What can hang from each mark:
J271: J905
J426: J772
J905: J271 J426 J749
J412: J271 J749
J749: J412 J905
J77: J772
J772: J77 J426

Each row was made from one small tree. Brackets hold a mark, then the marks that hang from it, in the order of their numbers. Every link used is in the known rows. Write each row's tree.
Known rows:
(J749 (J905 J271 (J426 J772))): [ 19   5   0 -12   0   6   2   0  13   9   0   3   6  11 -13   1  10  -1]
(J905 J271): [ -6  -1 -15   3  -2   0   5  18  13   2 -11   2   6   3   4   1   0  -3]
(J77 (J772 J426)): [-15   1 -16  28  -5 -14  -4  24  27   5  -9  31   4   2  36   3 -11 -22]
(J905 J271 (J426 (J772 J77)) (J749 J412)): [ 11  -5  -1 -24   1  15   3   6  11   6  -3  -9  -7  16 -15   4   6   4]
(J271 (J905 (J426 J772) (J749 J412))): [ -8   0  -7  -7   8   3 -12 -23   3   2   2  -2  -9   6  -7   6  -5  -2]
(J271 (J905 (J426 (J772 J77)) (J749 J412))): [-14   6  -4  -7   2   4 -13 -12   3   1   6   1  -8   2  -5   1  -9  -3]
(J271 (J905 J749)): [-28   4 -13   5   4  -6 -13 -11   2  -4   2  11  -4  -4  13   4 -12   3]
(J749 (J412 (J271 (J905 (J426 (J772 J77)))))): [ -1   7   1   7  -3   4   4   4  -4  -5  -2 -14   1  -9  -7  -6  -3  -9]
(J412 (J749 (J905 J426))): [ -2  -3   7   1   0 -13  -3  -7 -16  -1   7  13   2   1   4  -3  -1  15]
(J426 J772): [  6   1 -19   5 -14  -3 -12   3  11   9 -10  13   3   8   1   3 -11 -14]
(J749 (J412 (J271 J905))): [ -6   5  -1  17   3  -1  11   0  -7  -8  -5 -15   1 -15   1  -2  -1  -7]
(J905 J426 (J749 J412)): [  1 -16   9 -12   8   1   3  -7   2   3   3  -2  -9  12   4   7   5   0]
(J772 J77 J426): [-29   7 -13  25 -19  -5 -13  36  16  12   0  22   9 -14  25  -5 -17 -24]
(J905 (J749 (J412 J271))): [ 0 -9  3  3  2  0 10  1 -4 -4 -4 -6 -6 -3 11  7  3  5]
(J749 J412 J905): [ 9 17 17 10 -2 -1 19  1 -1  3  4  0  0 -8  6  3  8 -8]
(J426 (J772 J77)): [ -4  11 -13   3 -23  -2 -14  20  11   7  -5  18   5   4   5  -5 -17 -15]

Which tree is each row?
[ 31   5  17  -1   1   7  15  -7  -5   3   2 -14   2  -2 -14   0  15  -5]
(J749 (J412 J271) (J905 (J426 J772)))
[-19   3 -10  -9   0   0 -23  -9   6   2   5  11  -4   6  -1  -1 -13   0]
(J271 (J905 (J426 (J772 J77)) J749))
[  3  -2   4  12  -3 -12   5   0 -26 -10   1   3   6 -13   5  -5   0  21]
(J412 J271 (J749 J905))
[ -1 -19  -6 -22  11   5  -1   3  12   3  -3   0  -3  17  -2   5   8  10]
(J905 J271 J426 J749)
[14  7 22  0  5  1 16 -3  0  4  8 -4  0  0 -2  1 13 -8]
(J749 J412 (J905 J426))
[ -7  -9 -13   7   2  -9 -13 -15 -23 -11  -3  -5   3  -5 -10  -6 -10  17]
(J412 (J271 (J905 (J426 J772))) J749)
[ -4  -9 -11  -2   5   0 -13 -11  -3  -5  -3  -4   1   0  -4  -1  -4   5]
(J412 (J271 (J905 (J426 J772) J749)))
[-10  -3  -8  -3  -1   1 -14   0  -3  -6   1  -1   2  -4  -2  -5  -8   5]
(J412 (J271 (J905 (J426 (J772 J77)) J749)))
[ 16  12  18  13   0   1  23   3  -8  -3   2 -11   3 -14   3   0  12  -2]
(J749 (J412 J271) J905)
[ 25  11  21  -2  -5   8  13   4  -5   1   6 -11   4  -5 -12  -5  11  -5]
(J749 (J412 J271) (J905 (J426 (J772 J77))))
[  6 -20  10 -10  10   3   6  -5  -3  -2   0 -10  -6   7   0   4   9   4]
(J905 J426 (J749 (J412 J271)))
[  9  -1   8   1  -7  -6  -2   3 -24  -7   4   3   7  -6  -5 -10  -1  19]
(J412 J271 (J749 (J905 (J426 (J772 J77)))))
[-23   7  -6   7   6  -3  -3 -13   0  -4   2   1  -8  -7   9   6  -8   1]
(J271 (J905 (J749 J412)))
[ 0 -4 -4 -7  6  7 15  5  8  0 -7 -9 -7  4  3 11  7  7]
(J905 J271 (J749 J412))
[-18  -2  -1  -3  12   0  -7 -17   0  -2   5  -2  -8   1   1   3  -3   0]
(J271 (J905 J426 (J749 J412)))
[ 11  -9   7 -16  -3   9  -2   2   0   2   1  -6  -6   9  -7   1   2   0]
(J905 (J426 (J772 J77)) (J749 (J412 J271)))
[  5   1  -3   8   3   3   5  -7  -4  -4  -5 -17   0  -6 -10  -1   0  -9]
(J749 (J412 (J271 (J905 (J426 J772)))))
[ 9  4  7 -8  5  2  7  5 10  5  3  3  7  6 -4 -1 12  2]
(J749 (J905 J271 J426))
[ 13  11   4 -12  -6   7   0  11  12   8   4   7   7   7 -10  -4   7  -1]
(J749 (J905 J271 (J426 (J772 J77))))
[  7  -9   9   4   2 -11   3  -4 -25  -9   3   0   6  -6  -1  -7   4  21]
(J412 J271 (J749 (J905 J426)))
